Known rows, with every way that one mark hangs from another
W(B E(K) Y): [-0.162 -1.221  2.773  0.887 -1.017  0.786 -0.672  0.186  0.112 -0.234
 -0.433 -0.266 -1.517  0.335 -0.857 -1.217  0.883 -0.641  4.543  2.188
  0.036  0.045  2.028  0.191]
E(K W(B Y)): [-0.697 -1.531  2.337  0.958  0.543 -0.528 -2.629 -1.324 -1.882 -1.024
  0.455  0.221 -1.289 -0.459  0.472 -0.445  4.313 -0.192  3.134  1.209
  1.037  1.254  1.298  1.131]
B(K(D) W): [ 0.320  1.114  2.787  0.271 -0.966 -0.200  1.169  1.990 -0.920 -2.078
 -1.041 -1.325 -0.785  0.745 -0.543 -0.272 -4.821  0.636 -0.219 -1.969
  2.330  1.344 -1.407 -1.115]
B(W(E(K))): [ 0.300 -1.276  3.363 -0.542 -1.085  0.830  0.737  1.009 -0.248 -2.179
  0.106 -0.621 -1.307  0.494 -1.273  0.142 -2.588  0.180  2.907  0.062
  1.237 -0.320  1.742 -2.226]
Y(B(K) W(E)): [ 0.198  0.867  2.639  0.404 -1.805  1.786  2.821  1.302 -0.175 -1.006
 -0.014 -3.155  0.431 -1.819 -3.583 -1.255 -0.359 -0.055  3.641  1.299
  1.883  1.559 -1.056 -0.673]
Y(W(B E)): [-0.822 -0.217  1.565  0.003 -1.905  0.403  0.458  1.287 -0.747 -0.168
 -0.931 -3.195 -0.239  0.644 -0.011 -1.145  0.220 -0.484  2.861  1.325
  0.118 -0.369  0.789 -0.295]
B(K(W(E Y))): [-0.756 -1.845  3.019  1.117 -0.908  1.281  2.104  0.736 -1.488  0.435
  0.233  0.018 -0.827  1.361 -2.323 -2.402 -1.964 -1.617  2.891  0.236
 -0.149  0.591 -0.906  2.433]
W(B E(K(D)) Y): [ 0.480 -0.297  2.720  0.800 -2.636 -0.008 -0.839  0.598  0.224 -1.328
 -1.034  0.506 -1.963  0.371  0.919 -1.345 -1.097 -0.270  3.470  1.296
  0.912  0.093  2.548 -0.433]
D(K): [ 1.024 -0.484 -0.872  0.685 -0.009  1.200 -0.906  0.246  0.812  0.100
  0.771  1.156  0.648  1.097  0.182 -0.765  1.060  0.824 -1.386 -0.157
 -0.889  0.121 -0.684 -2.145]
Y(B(K) W): [-0.101  0.848  1.989  0.419 -0.817  0.858  1.842  1.073 -0.585 -0.799
  0.178 -2.965  1.328 -2.275 -3.526 -0.413  2.242  0.570  2.110  1.007
  2.124  1.657 -1.959  0.428]
B(K): [ 0.484  0.282  1.257  1.017  0.989  0.698  1.067 -0.069 -0.304 -0.479
 -0.177 -1.167  0.305  0.399 -1.627 -0.329 -0.954  0.295  0.672 -0.115
  0.965  1.152 -1.887 -0.057]
E(K(W(B Y))): [-1.033 -3.081  3.264  0.811 -0.616 -1.269 -1.612 -0.063 -1.433  0.122
  0.182  0.592 -0.736  1.575 -0.881 -0.954  3.737 -0.401  3.026  1.546
  0.224 -0.516  1.432  2.760]
B(K(D W(Y))): [-0.565 -0.619  2.264  1.098 -1.680 -0.325  0.909  0.839 -1.805 -0.367
 -0.180  1.098 -0.444  1.086 -0.514 -1.925 -1.255 -0.641  0.480 -1.090
  1.026  0.765 -1.354  2.821]
K(D): [ 0.557  1.018 -0.063 -0.070 -1.732 -0.909 -0.084  0.397 -0.038 -0.935
 -0.625  0.885 -0.307  0.065  1.727 -0.247 -1.853  0.323 -1.016 -0.982
  0.837  0.052  0.571 -0.673]
W(E K(D)): [ 0.787 -0.119  0.879 -0.419 -1.534  2.331  1.222  0.156  0.295 -1.252
 -0.731  0.340 -0.345  1.549  1.606 -2.343 -5.488 -0.728  1.008 -1.561
 -0.808  0.064  0.399 -1.774]
D(K(W(B Y))): [-0.581 -2.661  1.509  1.243 -0.707 -0.135 -2.072  1.191 -0.717  1.700
  0.402  1.186 -0.133  2.795 -0.137 -2.200  2.918 -0.498  0.130  0.850
 -1.493 -0.052 -0.215  1.274]
B(K(W(E))): [ 0.259 -1.449  3.024  0.926 -0.772  0.614  1.849  0.065 -1.247 -0.474
 -0.164 -1.018 -0.557  2.107 -2.033 -1.631 -3.431 -0.600  2.036 -0.266
  0.502  0.298 -0.441  0.610]
Y(B(K)): [ 1.015  0.848  2.034  0.983  0.190  0.141  1.103  0.379  0.646 -0.408
 -0.096 -1.473  0.146 -1.449 -3.320 -0.025 -0.727  0.368  1.539  0.935
  1.698  2.011 -1.213 -0.044]
K(W): [-0.640 -1.867  1.300 -0.038 -0.767 -1.124  0.016 -0.010 -1.247  0.286
  0.282  0.504  0.059  1.436 -0.145 -0.515  0.225 -0.354 -0.037 -0.334
 -0.123 -0.788  0.395  1.500]
K(W(Y)): [-1.595 -2.142  1.160  0.002 -0.907 -0.425  0.136  0.557 -1.529  1.028
  0.638  1.517 -0.390  0.637 -0.522 -1.275  1.696 -1.332  0.775  0.034
 -0.675 -0.566 -0.126  3.452]
D(K(W)): [ 0.421 -2.432  0.441  0.603 -0.634  0.027 -0.921  0.244 -0.422  0.395
  1.084  1.729  0.738  2.500  0.012 -1.246  1.398  0.477 -1.472 -0.507
 -0.947 -0.557 -0.302 -0.473]
K(D W(B)): [-0.167 -0.705  2.292  0.531 -2.316 -3.059 -1.583  0.671 -1.253 -0.277
 -1.363 -0.091 -0.983  2.656  1.731 -0.906 -1.531 -0.080 -0.358 -0.357
  0.671 -0.458  1.380  1.103]
W(B E K): [ 0.079 -1.381  2.068  0.092  0.351  1.957  0.036  0.057  0.388  0.336
 -1.080 -1.896 -0.301  2.610  0.429 -2.090 -3.580 -0.939  2.812  0.534
 -1.494  0.287  0.399 -1.107]
B(K W(E Y)): [-0.842 -0.223  3.427  0.302 -0.458  2.140  2.350  2.528 -0.841 -0.592
 -0.288 -1.424 -1.559  0.262 -2.838 -1.561 -4.246 -1.249  2.992 -0.197
  0.721  1.354 -1.351  0.326]

Rows
[-1.084 -1.820  0.649 -0.281  1.578  2.463 -0.483 -1.065 -2.060 -0.079
  1.226  0.930 -0.060 -0.121  1.048 -2.019  1.217 -1.512  1.467 -1.154
 -1.126  1.389 -1.211  1.494] : E(W(K Y))
[ 1.077  0.434  2.556  0.247 -3.514  0.408  0.703  0.810  1.181 -1.771
 -0.031  1.609 -1.644 -2.317 -1.158 -0.959 -0.711 -0.383  3.632  1.342
  1.714  0.719  2.625 -0.751] : W(E(K(D)) Y(B))
[ 0.323 -0.169  2.652  0.217 -3.491 -0.158 -0.245  0.568 -0.752 -2.417
 -1.146 -1.885 -0.515  0.539  1.124 -0.983  0.367  0.797  3.348  0.911
  1.865 -0.467  2.244 -1.806] : Y(W(B E(K(D))))
[-0.744 -0.937  2.913  0.665 -3.373 -1.452 -0.456  1.530 -1.154  0.253
 -1.257  0.551 -2.148  2.211  1.256 -2.354 -2.871 -1.524  1.989  0.404
 -0.061 -0.448  2.057  1.782] : K(D W(B E Y))
[ 1.257  0.526  4.226 -0.627 -3.628 -0.486  0.725  1.808  0.661 -3.047
 -0.554 -0.264 -1.919 -1.335 -1.328  0.181 -4.157  0.475  2.828  0.294
  2.858  0.522  2.868 -3.371] : Y(B(W(E(K(D)))))
[-1.121 -1.731  2.335  1.049  0.166  0.542  1.111  0.423 -1.860  0.490
  0.464  0.369 -0.129  0.985 -2.226 -1.716  0.616 -0.984  1.426 -0.061
  0.218  0.781 -1.854  3.434] : B(K(W(Y)))
[-0.441 -1.902  2.252  0.253 -2.675 -0.915 -0.587 -0.053 -1.486 -1.379
  0.448  2.825 -0.643  0.395  0.553 -1.200  1.952 -0.004  1.326 -0.413
  1.002 -0.694  1.328  2.001] : E(K(D W(Y)))
[-0.521 -2.648  0.435  0.714 -0.858  0.698 -0.852  0.888 -0.688  1.209
  1.444  2.749  0.327  1.807 -0.331 -2.055  2.990 -0.515 -0.597 -0.109
 -1.568 -0.278 -0.736  1.251] : D(K(W(Y)))
[ 0.423 -0.286  1.438  0.078 -0.378  0.227 -1.113  0.223 -0.107 -0.489
 -1.557 -0.711  0.101  2.385  1.994 -1.579 -2.864 -0.012  0.439 -0.791
 -0.369  0.314  0.040 -0.866] : W(B K(D))
[ 0.662 -0.118  1.669  0.273 -2.825  1.130  0.516  0.218  0.207 -1.823
 -0.104  1.928 -1.491 -0.685  0.602 -1.304 -1.194 -0.315  2.668  0.308
  0.796 -0.045  2.080 -0.626] : W(E(K(D)) Y)
[-0.199  0.481  1.496 -0.612 -2.808  1.066  1.932  1.417  0.085 -0.462
  0.113 -2.175  0.081 -2.285 -1.937 -0.583  0.398 -0.469  2.934  1.400
  0.871  0.381  0.751 -0.696] : Y(B W(E))
[ 0.223  0.212  2.831 -1.217 -1.344  0.508  0.680  2.089  0.109 -1.532
 -0.548 -0.657 -0.288 -0.207 -0.464 -0.742 -4.412 -0.093  0.422 -1.369
  0.984  1.033  0.035 -1.670] : Y(B(W(K(D))))
[-0.824 -1.034  1.216  0.095 -2.617 -1.156 -0.030  0.999 -1.506  0.039
  0.036  2.304 -0.846  0.729  1.159 -1.522 -0.227 -1.034 -0.367 -0.927
  0.180 -0.553  0.414  2.681] : K(D W(Y))
[ 0.323 -1.714  3.319  0.688 -2.266 -2.803 -1.970 -0.261 -1.141 -1.534
 -0.902  0.426 -0.715  2.385  1.317 -0.516  0.431  0.883  1.332  0.158
  1.518 -0.716  2.435  0.240] : E(K(D W(B)))
[-0.013 -0.925  2.291  0.379 -0.292 -0.037 -1.212 -1.251 -0.924 -1.353
  1.622  1.265 -1.029 -3.404 -1.360 -0.015  4.706 -0.190  3.188  1.363
  1.886  1.857  1.458  0.829] : E(K W(Y(B)))
[-1.100 -0.965  2.312  0.691 -2.340 -2.424 -1.378  1.285 -1.497  0.540
 -0.999  0.776 -1.367  1.752  1.404 -1.654 -0.238 -0.942  0.586  0.148
  0.170 -0.260  1.040  2.696] : K(D W(B Y))
[ 0.515 -1.764  2.272  0.159 -2.313 -1.556 -0.634 -0.620 -1.113 -2.050
  0.100  1.977 -0.393  1.215  0.990 -0.438  0.486  0.834  0.444 -0.806
  1.643 -0.941  1.882  0.175] : E(K(D W))
[-0.702 -0.700  2.509 -1.041 -1.939  2.867  1.572  2.467 -0.624 -1.091
 -0.498  0.516 -1.462  1.181  0.819 -2.625 -6.038 -1.623  1.962 -1.701
 -0.695  0.215 -0.106 -0.559] : B(W(E K(D) Y))
[-0.125 -0.446  2.266  0.923 -1.195 -1.399 -2.697 -1.018 -1.879 -1.976
 -0.244  0.911 -1.719 -0.387  2.214 -0.733  2.445  0.079  2.209  0.233
  1.874  1.170  1.954  0.504] : E(K(D) W(B Y))
[-0.284 -0.336  1.984 -0.404 -2.345  1.835  0.661  1.193 -1.035 -1.110
 -1.355 -2.544  0.402  1.911  1.729 -2.731 -2.737 -0.472  2.516 -0.363
 -0.371 -0.014  0.297 -1.279] : Y(W(B E K(D)))
[ 1.015  1.771  2.600  0.961 -2.709  1.072  2.127  1.614  0.782 -0.906
 -0.702 -0.112 -1.474 -1.923 -2.304 -1.732 -3.954 -0.881  2.760  0.550
  1.650  2.128 -0.007 -0.023] : W(E Y(B(K(D))))
[ 0.077 -0.451  1.231  0.367 -1.289 -0.111 -1.543 -1.206 -1.957 -2.510
  0.836  2.367 -1.295 -1.468  1.942 -0.616  2.362  0.083  1.285 -0.768
  1.754  0.909  1.411  0.617] : E(K(D) W(Y))
[-0.553 -2.074  3.370  0.819 -2.391 -1.951 -1.820  0.340 -1.469 -0.781
 -0.525  1.518 -1.146  1.619  0.756 -1.480  2.044 -0.026  2.181  0.574
  0.924 -0.468  1.974  2.016] : E(K(D W(B Y)))
[ 0.056  0.625  2.019  1.079  0.159  0.943  1.342  0.924  0.398  0.367
  0.250 -0.527 -0.189 -2.257 -3.810 -0.780  0.724 -0.534  2.329  1.232
  1.205  2.275 -1.653  1.637] : W(Y(B(K)))
[-1.727 -2.197  2.257  0.636 -0.692 -1.545 -1.164  0.877 -1.478  1.679
 -0.347  0.031 -0.934  1.850 -0.292 -1.413  1.648 -1.339  1.777  0.953
 -0.589 -0.329  0.384  3.319] : K(W(B Y))
[-1.205 -2.007  1.940  0.094 -1.900  0.387  1.059  0.835 -1.126  0.889
  0.458  1.269 -1.293  1.035 -0.727 -2.014 -1.007 -1.964  2.204  0.407
 -1.115 -0.734  0.817  2.361] : K(W(E Y))
[-0.176 -2.625  0.939  0.682 -1.930  1.648  0.171  1.011 -0.300  0.945
  1.159  2.392 -0.486  2.163 -0.639 -2.761  0.158 -1.063  0.733  0.275
 -1.849 -0.495  0.074  0.294] : D(K(W(E Y)))
[-0.249 -2.515  2.060  1.239 -1.674  0.619 -1.178  1.419 -0.376  1.399
  0.153  0.960 -0.956  3.131 -0.237 -2.907  0.326 -1.110  1.506  1.229
 -1.794 -0.242  0.749  0.637] : D(K(W(B E Y)))
[ 0.744 -2.334  1.147  0.628 -1.666  0.954 -0.039  0.453 -0.048  0.205
  0.797  1.433 -0.203  2.838 -0.208 -2.033 -1.128 -0.135 -0.075 -0.300
 -1.401 -0.762  0.626 -1.535] : D(K(W(E)))
[ 0.387 -0.551  0.608 -0.334 -0.002  1.084 -0.845 -1.304 -1.642 -1.948
  0.198  0.841 -0.101  0.745  3.075 -1.529 -2.150 -0.137 -0.458 -2.509
  0.202  1.143 -0.129 -0.853] : E(W(K(D)))
[ 0.807  1.638  3.746  0.255 -1.827 -0.838  1.316  2.456  0.026 -1.850
 -0.852 -1.693 -0.956 -1.112 -2.429  0.010 -4.530  0.532  0.682 -0.794
  3.206  2.086 -0.755 -1.393] : Y(B(K(D) W))
[ 0.992  0.645  2.507 -0.328 -4.549  0.285  1.289  0.810  0.274 -2.847
 -0.059 -0.893 -0.217 -2.489 -0.862 -0.584  0.715  0.784  3.411  1.054
  2.560  0.193  2.276 -2.050] : Y(B W(E(K(D))))
[ 0.036 -1.160  1.505  0.237 -1.131  1.769  0.633 -0.216  0.188 -0.804
  0.544  1.193 -1.082 -0.751 -1.049 -1.138  0.863 -0.650  3.656  1.241
  0.070 -0.106  1.494  0.152] : W(E(K) Y)
[-0.195 -0.460  3.311 -0.408 -3.031  0.844  0.677  1.949 -0.449 -2.426
 -0.222  0.979 -2.142 -0.273 -0.163 -1.118 -3.033 -0.383  2.759 -0.341
  1.406 -0.135  1.875 -1.200] : B(W(E(K(D)) Y))
[-0.659 -0.388  2.400  1.764  1.512  0.068 -1.173 -0.499 -2.240 -0.203
 -0.069 -1.520 -1.168  0.053 -0.570 -1.214  1.228 -0.749  2.372  0.376
  1.100  2.610 -1.415  1.988] : E(W(B(K) Y))
[ 0.264  1.232  2.639  1.605 -1.798  0.617  0.652  1.303 -0.214 -0.476
 -1.723 -1.341 -1.832  1.150 -0.414 -2.177 -4.147 -0.925  2.731  0.493
  0.917  1.561 -0.088  0.299] : W(B(K(D)) E Y)
[-0.538 -1.561  2.668 -1.136 -0.035  2.746  1.668  1.550 -0.365 -0.784
 -0.258 -1.201 -0.520  1.856 -0.487 -1.556 -5.656 -1.083  2.209 -1.151
 -0.949  0.095 -0.329 -1.759] : B(W(E K))
[-1.991 -1.769  1.916 -1.088  0.963  2.717  0.700  1.885 -1.073  0.062
  0.403 -0.071 -0.056  0.746 -0.789 -1.656 -1.374 -1.382  1.535 -0.898
 -1.159  0.447 -1.593  1.145] : B(W(K Y))
[-0.694 -1.114  1.474 -0.285  0.676  1.915 -0.231 -0.663 -1.093 -0.071
  1.292  0.608 -0.262 -2.122 -0.663 -1.619  1.601 -1.474  2.347  0.068
 -0.216  2.178 -0.597  1.282] : E(W(K Y(B)))
[ 0.479 -0.319  2.342  0.922 -1.590 -1.061  0.818  0.244 -1.544 -1.149
 -0.573  0.318 -0.115  2.063 -0.180 -1.336 -2.560  0.380 -0.281 -1.461
  1.565  0.504 -0.869  1.033] : B(K(D W))
[ 0.906 -0.375  2.399  0.829 -0.960 -2.062 -2.824 -1.504 -1.642 -2.783
 -0.462  0.069 -1.398  0.343  2.621  0.059  1.083  1.016  1.286 -0.145
  2.436  0.970  2.334 -1.319] : E(K(D) W(B))
